Each row was made from one small tree. The marks that hang from a mark follow it in brackets, in the order of their numbers. Every link used is in the known rows. Write each row's tree.
Known rows:
q_157(q_988 q_996): [  6 -30 -12   4  -8   2   7 -11  -4  -6  -6   5  12  13   7 -14   0  11
   0  -4  -2 -14  17 -63   3   9   7  -7   8  -4   5]
q_424(q_629(q_893(q_619))): [  6 -11   5 -13 -19   6   1  10  18 -19  11   2   1  -8   6 -25 -15   3
   3  10   1 -12  14 -24  10 -23  14  -2  12   3  -3]
q_988(q_893(q_590 q_947)): [ -5  17  13   4  -3   7 -14  30  -6  -4 -45  26 -11  48   1  -3  10  12
   7   1  21  10  41   3   2  -1   6  -4  -6 -10  16]
q_615(q_893(q_590 q_619(q_988)) q_947): [-21   4   1  -5  -4  10 -20  20   2 -22  22   8 -11   2  -2 -21 -46  25
   4   8 -22 -41  57 -13  38 -12  22  14 -10  -5  10]
q_893(q_619 q_629): [  0  15  -2 -11  -6   3   5   4   6  -9 -18  20  14  19  -8 -23  -2   2
   7   2  -4   0  20  12  -3  -4 -13  -3   7   0  13]
q_629(q_424 q_893(q_590 q_619 q_947)): [-15  13   3 -14  -6  20 -12  12  32 -30 -29  -4   1  20  -8 -26 -11  27
  20  13   9  44  48   9  -3 -24  -4   3  14  -4  12]
q_157(q_988(q_893)): [  3  -4  16   1   4  -1   6   1   2  -8 -23  12   3  17   2  -5   6   5
  -2  -1  -2   5   9 -63  -4   3   3  -8  -1 -14  12]
q_590(q_619(q_988(q_893))): [ -6   5  19   1  -7 -10  10  47   9   3 -20  29  -8  -1  -8 -11   9  11
  -2  10   9 -11   3 -19  21   4  -9  -5 -14 -10 -13]
q_996(q_157): [ 11 -29  10  -5   7  -2   6  -4  -1  13   5   6   4  11   4  -2   1  -5
   2   4 -18   8  -4  17   0  -8   4   0   2  -2 -15]
q_615(q_893(q_590 q_629) q_947): [-18  17 -12   3 -10  14 -17  41   5 -28  12  10 -18  39  -5  -7 -10  20
   5   4  -1 -35  60   8  13  -7  14   5  -9  -1   3]
q_988(q_893(q_619(q_590) q_629)): [  4  38  12 -15  -3   4   6  45   7   6 -27  43  17  34 -15 -23   4  -5
   9 -16 -20  -8  23  -2  -4 -11 -19  -8 -16 -12  16]
q_629(q_424 q_893(q_590 q_619)): [-12  -2  -4 -12  -5  14 -14  10  39 -32 -17 -10  -4 -16 -12 -28 -15  14
  19  13   4  32  34   0  -5 -23  -7   9  16  -2  13]
q_424(q_629 q_893(q_619 q_947)): [  4   5   3 -12 -22   8  15  14 -18  -3  21   4   8  47   7 -23  -9   8
   2   3  13 -16  56 -30   5  -1  23 -12   7   5  -5]
q_353(q_893(q_590(q_619(q_988)) q_629)): [-15  10  -3  -2 -11 -16   8  53  19 -15  -9   5   4   4 -18 -18  26   6
  22  12  44 -10  39 -15  22   2 -14   8   5   0   7]
q_619(q_590 q_988(q_893(q_629 q_947))): [ -4  57  16 -10  11  -6   0  49  -2  27 -17  30  10  67 -16  -8  21  17
   5 -14 -11  -6  30 -14  19  -5 -17 -13 -42 -17  -2]
q_157(q_988(q_893) q_996): [ 11 -24   1   7 -11   4   7   3  -2  -1 -30  32   8  26   7 -17   4  10
   0  -8   1 -15  26 -67  -2  11   4 -10   0 -13   8]
q_157(q_988): [ -2 -10   4  -1   8  -2   6  -8  -2 -13   0 -11   6   5   3   0   4   7
  -2   2  -7   9   1 -61   1   1   6  -4   7  -5  10]
q_407(q_157(q_988(q_893(q_947)) q_996)): [ 12 -11   1  -3  -1  13   9  10  -8  -9 -38  29  18  59  19 -11  14  28
  -1  -8  -8  -7  17 -44 -11  13  15 -10  -8 -10   0]
q_424(q_893): [  2  -2  -3  -1 -10   1  12   7   0   3  25 -12  -1   2  -4  -1   2  -4
   0  -3  11 -19  33 -14   7   9   4  -2  -2   2  -8]
q_893(q_629(q_424)): [ -7  22 -12  -7   6   3   2   2  13  -3 -10   2   2  33 -13 -16  12   9
  11   4   4  35  12   7 -24   1 -21  -7   0  -2   0]
q_407(q_996): [ -4   3   2  -1  13  12  -2   3   9  -1   6  16   0  18   0  -1   9  -1
  -4   6 -25  -6   8  27  18   4   2   3   3   1   2]
q_988(q_893(q_590 q_619 q_629 q_947)): [ -6  33  11  -8 -10   9 -10  35   1 -12 -60  46   2  65  -9 -26   7  13
  13   3  17   8  64  14  -1  -5  -7  -7   1 -10  27]
q_424(q_629(q_893(q_947))): [  2   5   6  -8 -13   6  -1  19   9 -10  10  -3  -5  32  10  -6   6  18
  -2  10  18   0  20 -17   9 -19  20  -9   0   2 -19]
q_353(q_893(q_619)): [  5   0   4  -9 -12   3  17  -5   8 -14 -10   9  28 -11  -4 -21 -12  -6
  19  -4  18   4  19  -1  -7  -5  -3  13  19   1  21]
q_893(q_590 q_629(q_424) q_947): [-18  34 -11  -5   5   8 -12  18   5  -9 -28  -1  -5  68 -12 -15  19  23
  18   8  19  45  46  13 -19  -3 -13  -7   1  -3  13]
q_947(q_893(q_590)): [-10  -5   6   6  -2  -4 -15  13  31 -16  -5 -10 -11   3  -2   5   3  -3
  16   1  19   2  27  -6   6  -6   0  19   6  -1  14]
q_353(q_893(q_590 q_629)): [ -5  14  -9   0  -8  -4  -2  17  12 -12 -14  -1   8  16 -11 -11  19  -5
  23  -2  40   0  43   1  -2  -1  -8  10  11   2  23]
q_407(q_157(q_988(q_893)) q_996): [  4  -2  12  -7  27  16   3   8  12 -19 -14  23   8  29  11  -1  20   8
  -8   4 -43  -3  -7 -21   3   7  13   1  -3  -9   7]
q_407(q_157(q_988) q_996): [  0  -9   0  -9  30  16   4  -4   8 -21  12  -8  11  18  12   2  18  10
  -7   8 -50   0 -15 -16   7   7  15   3   5   0   4]
q_590(q_619(q_629 q_988)): [ -2  -4  -5  -3  -2  -5   9  41  -3 -10   1  -8  -6  -7  -2  -4   0   1
  -6   8   1  17  -3 -10  27  -2   1  -5 -15   7  -7]
q_615(q_893(q_590(q_619) q_629) q_947): [-24  10  -8   3 -21  12  -2  81  11 -38   4  19 -25  32  -8  -8   6  26
   5  14  11 -36  56   6  16  -4  10  -2  -2   2 -11]
q_615(q_947(q_893(q_590 q_629))): [-14  11  -1   2  -2  -1 -14  18  32 -17  -1   8  -4  34   0   1 -16  10
  14   4   6  -4  44  18   9 -13  13  13   2  -6  14]
q_629(q_893(q_590 q_947)): [ -9   8   5  -3  -4   8 -15  26  23 -20 -16  -8 -10  18  -2   0   9  20
   7   8  20   9  41   6  17 -18   7   2   1  -2   1]

Write each row's tree:
[ -7   6  11   5   4  -9 -21  15   5   7 -17  15 -15   3  -6 -10  -3   6
   4   4   9 -14  30 -23  24   0  -1   4 -16 -12  11]  q_619(q_988(q_893(q_590)))
[  7 -36  21   1   8  -2  -4   8   0  -3 -24  15  -5  26   4  -7   7   0
   6   6 -10  15  24 -49   1  -9  11  -3   6 -16  10]  q_996(q_157(q_988(q_893(q_590))))
[ -3   2  -7   1 -19   2  -5  30 -18  -3  27 -13 -15  50   8  -7   8   8
   3   6  32 -20  67 -36  12   3  31  -9   3   6  -2]  q_424(q_629 q_893(q_590 q_947))
[  8  -8   7   5 -11   8  10   6 -11   0 -44  37  12  64  10 -15  10  25
   1  -6  10  -3  40 -60  -1  11   8 -15  -5 -14   5]  q_157(q_988(q_893(q_947)) q_996)
[-14  35  -9  -6  -2   6  -1  17  13 -14 -28  -2  11  59 -14 -17  23  18
  34   3  46  48  56   7 -24  -2 -14   4  12  -2  21]  q_353(q_893(q_590 q_629(q_424) q_947))
[ -3 -15  -4  -1 -13   1 -18  23  17 -20  16 -17 -21  -5   4 -10   1   3
   3  13  20 -14  26 -28  16 -20  20   1   7   5  -3]  q_424(q_629(q_893(q_590)))
[ -3  16  12 -20   4   0  -2  24  29   0  19  -6  16 -27 -15 -20 -17   9
   6  -6 -30 -15  10 -23  37 -27 -10   7 -20  -8  -1]  q_629(q_893(q_619(q_590 q_988)))
[  2  18  -7  -8  19  -4  -3  27 -11  12  23 -21   4  -1  -6   2 -12  -8
  -3 -18 -31  12   1 -23  29 -13  -1  -1 -37   2   6]  q_619(q_590 q_629 q_988)
[-16  13  -2  -6   0  14 -16  18  30 -20 -19 -16 -11  27  -7  -9   6  27
  17  11  17  43  39   3  -4 -17  -3   2   5  -5   1]  q_629(q_424 q_893(q_590 q_947))
[ 14 -32  25  -4   9  -1  12  -1  -1   7 -17  22   6  29   7  -7   6   0
   1   2 -22  14   5 -48  -5  -6   7  -6   0 -16  -2]  q_996(q_157(q_988(q_893)))
[ -5  14  19 -17  -4   4   1   5  22 -10  -7   6  13   9  -5 -21 -13  27
   5   9  -1   1  29  -6  32 -20  -2   3  -9  -7  -4]  q_629(q_893(q_619(q_988) q_947))
[-21  16  -7  -2   3   4 -14  14  40 -20  -5   2  -4  39  -5  -6 -17  18
  22   7   4  32  45  16 -14 -13   4  11   5  -7  16]  q_615(q_947(q_893(q_590 q_629(q_424))))
[ 10 -32 -17  -3   2   7   6  -9  -4 -14  -3  -4  18   9  17 -10   6  14
  -1  -5 -20 -17  -4 -49  -6  13  15  -2   2   2  -3]  q_407(q_157(q_988 q_996))
[-14  15  -9  -2  -3  13  -3  15   1  -6   4 -21  -8  47  -7  -8   8  19
  14   3  27  26  67 -11  -9   7   3  -4   3  -1   3]  q_629(q_424(q_893(q_590 q_947)))
[-19  30  -4   1  -7  14 -15  48   2 -25 -10   3 -19  68 -11  -6  27  25
  11   3  25 -18  69   0   8  -1  -6  -1 -11   3   1]  q_615(q_893(q_590 q_629 q_947))
[-10  25  -3   0   1   5 -15  27  17  -6 -41  20 -14  40 -17 -20  17   7
  16   5  18  31  38   2 -23   0 -19  -6  -2 -10  17]  q_988(q_893(q_590 q_629(q_424)))
[ -5  -5 -10  -8  -9  14  14  49  33 -37 -13 -18 -10 -10  -7 -10   5   8
   5  12  10  59   3   3  -5 -18 -10  -6   3   8 -14]  q_590(q_619(q_629(q_424 q_893)))
[ 12  -2  -7  -9 -10   9  16   0  -3 -21 -13  -2  27  -9   2 -18 -19 -16
  16 -11  14  29  22   3  -4 -10   3  11  11   9  29]  q_353(q_893(q_619(q_629)))
[  0  14  18  -9  28  20   5  12   5 -19 -26  27  11  67  16   0  29  23
  -6   5 -37   9   7 -13   4   8  17  -4  -5 -11   4]  q_407(q_157(q_988(q_893(q_947))) q_996)
[-17  15   1   4  -7  17 -16  39  -2 -23  -2  -4 -22  47  -4   0  15  21
   7   3  23 -17  56  -9  12  -2   4   5  -7   4  -1]  q_615(q_893(q_590 q_947))
[  0  38  12  -3  -4   4   4  27  -2   5 -44  40   3  71  -5  -8  22  14
   3  -3  17  10  35  14  -7   1  -9 -14 -14 -10  -1]  q_988(q_893(q_629 q_947))
[  3  20  22  -9  -7  11   6  16  -4  -4 -49  45  12  43   1 -18  -8  12
   4  -2   2   9  30   6  -4  -5  -1  -7  -1 -11  12]  q_988(q_893(q_619 q_947))
[  1  -6 -14  -8  -4   2  -6   8  -6 -12  19 -24  -4  -7  -6 -22 -29  -8
   5  -2   3  -4  64 -24  37  -3  11   6 -10   7  23]  q_424(q_893(q_590 q_619(q_629 q_988)))
[  7 -14  34  -7  24  14  13   9  -1   5 -23  42  10  84   9  -5  23  14
  -2  10 -42  20  27 -12  12  -4  14  -9   1 -18  -4]  q_407(q_996(q_157(q_988(q_893(q_947)))))
[ -7  34   1 -20  -3  18  17  29   1   4  15  -5  22  44 -13 -21  -7  13
  17 -13 -12  24  53 -14 -10  -4  -9  -8  -5  -4   2]  q_629(q_424(q_893(q_619(q_590) q_947)))
[  7  -4  10  -6  13   3   5   6   5 -17 -19   5   7  12  12  -1  11  10
  -4  -3 -18   4 -15 -46 -13   5  11  -2  -5  -9   7]  q_407(q_157(q_988(q_893)))
[  1  14  11 -11 -11   7  18   1  -1 -13 -22  17  34  24   0 -18  -4   9
  20  -3  25  14  33   7  -7  -6   2   7  17  -1  17]  q_353(q_893(q_619 q_947))
[ -9  11 -12  -6   4  20 -15  25  20 -34 -23 -28 -12  32  -3  -7  -1  18
  12   6  16  71  43   9  -2 -24   3  -1  -4   4   8]  q_619(q_629(q_424 q_893(q_590 q_947)))
[-12  -1  -6  -3   0   9 -17  12  39 -23  -8 -23 -15 -11 -12 -11   1  15
  16  11  14  34  27  -2  -4 -18  -7   6   8  -2   2]  q_629(q_424 q_893(q_590))
[  3 -12 -11   8 -13   2  -8  19   3 -10 -45  30  -2  47  -2 -24  18  10
   9  -3  18 -17  57 -62   1  10  -3 -11   0 -12  23]  q_157(q_988(q_893(q_590 q_629)) q_996)
[-13   7   4   1 -18   2  14  58   7 -24 -27   7   5  23  -5  -5  26  11
  23   8  51  12  40   1   2   1   3   5  19   3   8]  q_353(q_893(q_590(q_619) q_947))
[ -6  12   1   1  -7   1  -1  17   0 -12 -18  -2   9  27   0  -2  10   8
  22  -2  43  13  44   1   0  -3   7  11  12   0  20]  q_353(q_893(q_590 q_947))
[-11  -1   1  -7   2  -5 -17  -1   3  -5  -3  -1   0 -12  -7 -23 -25   5
   9   8  -7  -9  29 -15  27  -7   2   9   0  -3  20]  q_893(q_590 q_619(q_988))
[ -8  33   5  -6   8  -7  -3   7  15  12 -22  21  -2  37 -17 -23   7  16
   9   5   2  24  21 -12  -7   2 -25  -6 -21 -14   1]  q_619(q_988(q_893(q_629(q_424))))
[-10  20   0  -5   5   0   3   3  43 -13  -8  -5   1  36 -12  -9  15   8
  22   4  16  38  18   4 -25  -4 -24   7   2  -2   2]  q_947(q_893(q_629(q_424)))
[-10  37   3 -17   6   7   7  30  44 -10  -5   6  20  33 -20 -22   2   4
  27 -12 -16  32  23   0 -19 -17 -32   7  -3  -5  13]  q_947(q_893(q_619(q_590) q_629(q_424)))
[  3  17  -4 -15  13   3  -1  22 -10   3  15  -9  16  -6  -6 -16 -28  -7
   1 -16 -39  11   6 -17  30 -18  -2   0 -27   2  16]  q_893(q_619(q_590 q_629 q_988))
[ -7  19  13 -13   3  -2   1  -3  -6   3 -11  13  15  24  -3 -20 -18  21
   4   6  -8   4  23  -4  22  -5   1   0  -8  -6   5]  q_893(q_619(q_988) q_947)
[ 13 -16  21  -7   9  -5  14   7   4   6 -25  30   8  53  -1 -13  20   3
   3   3 -19  13  18 -37  -8  -6  -5 -11  -4 -17  -2]  q_996(q_157(q_988(q_893(q_629))))
[ 19 -26  -8  -1 -15  15  10   2 -11 -19 -45  30  17  25  10 -31 -22  -1
   1 -14 -10  12  35 -60   2   0   8 -10   1  -4  28]  q_157(q_988(q_893(q_619(q_629))) q_996)
[ -2  19  -4 -15  10  16   5  27  29 -17  -1 -16  15  13  -8 -12 -21  -8
  23 -18 -27  60  13  -6 -14 -23 -15  11  -7   3  20]  q_947(q_893(q_619(q_590 q_629(q_424))))
[ 11 -29  28  -4  23  10  10   1   9   4 -12  36   6  46   5  -8  16  -2
  -3  10 -50   8  12 -19  12  -2   9  -4   3 -16  -2]  q_407(q_996(q_157(q_988(q_893))))
[ 11  -8  -5   4 -13   1   8   8   3  -1 -38  39  10  51  -1 -24  18  12
   3  -7  10 -17  37 -58  -4  11  -8 -15  -4 -13   9]  q_157(q_988(q_893(q_629)) q_996)
[  0  27  27 -14   7  12  11  33  -7  -5 -33  26  26  51  -2 -16   0  16
   7 -16 -26  12  26 -64   0 -12   0 -13  -9 -19  21]  q_157(q_988(q_893(q_619(q_590) q_947)))
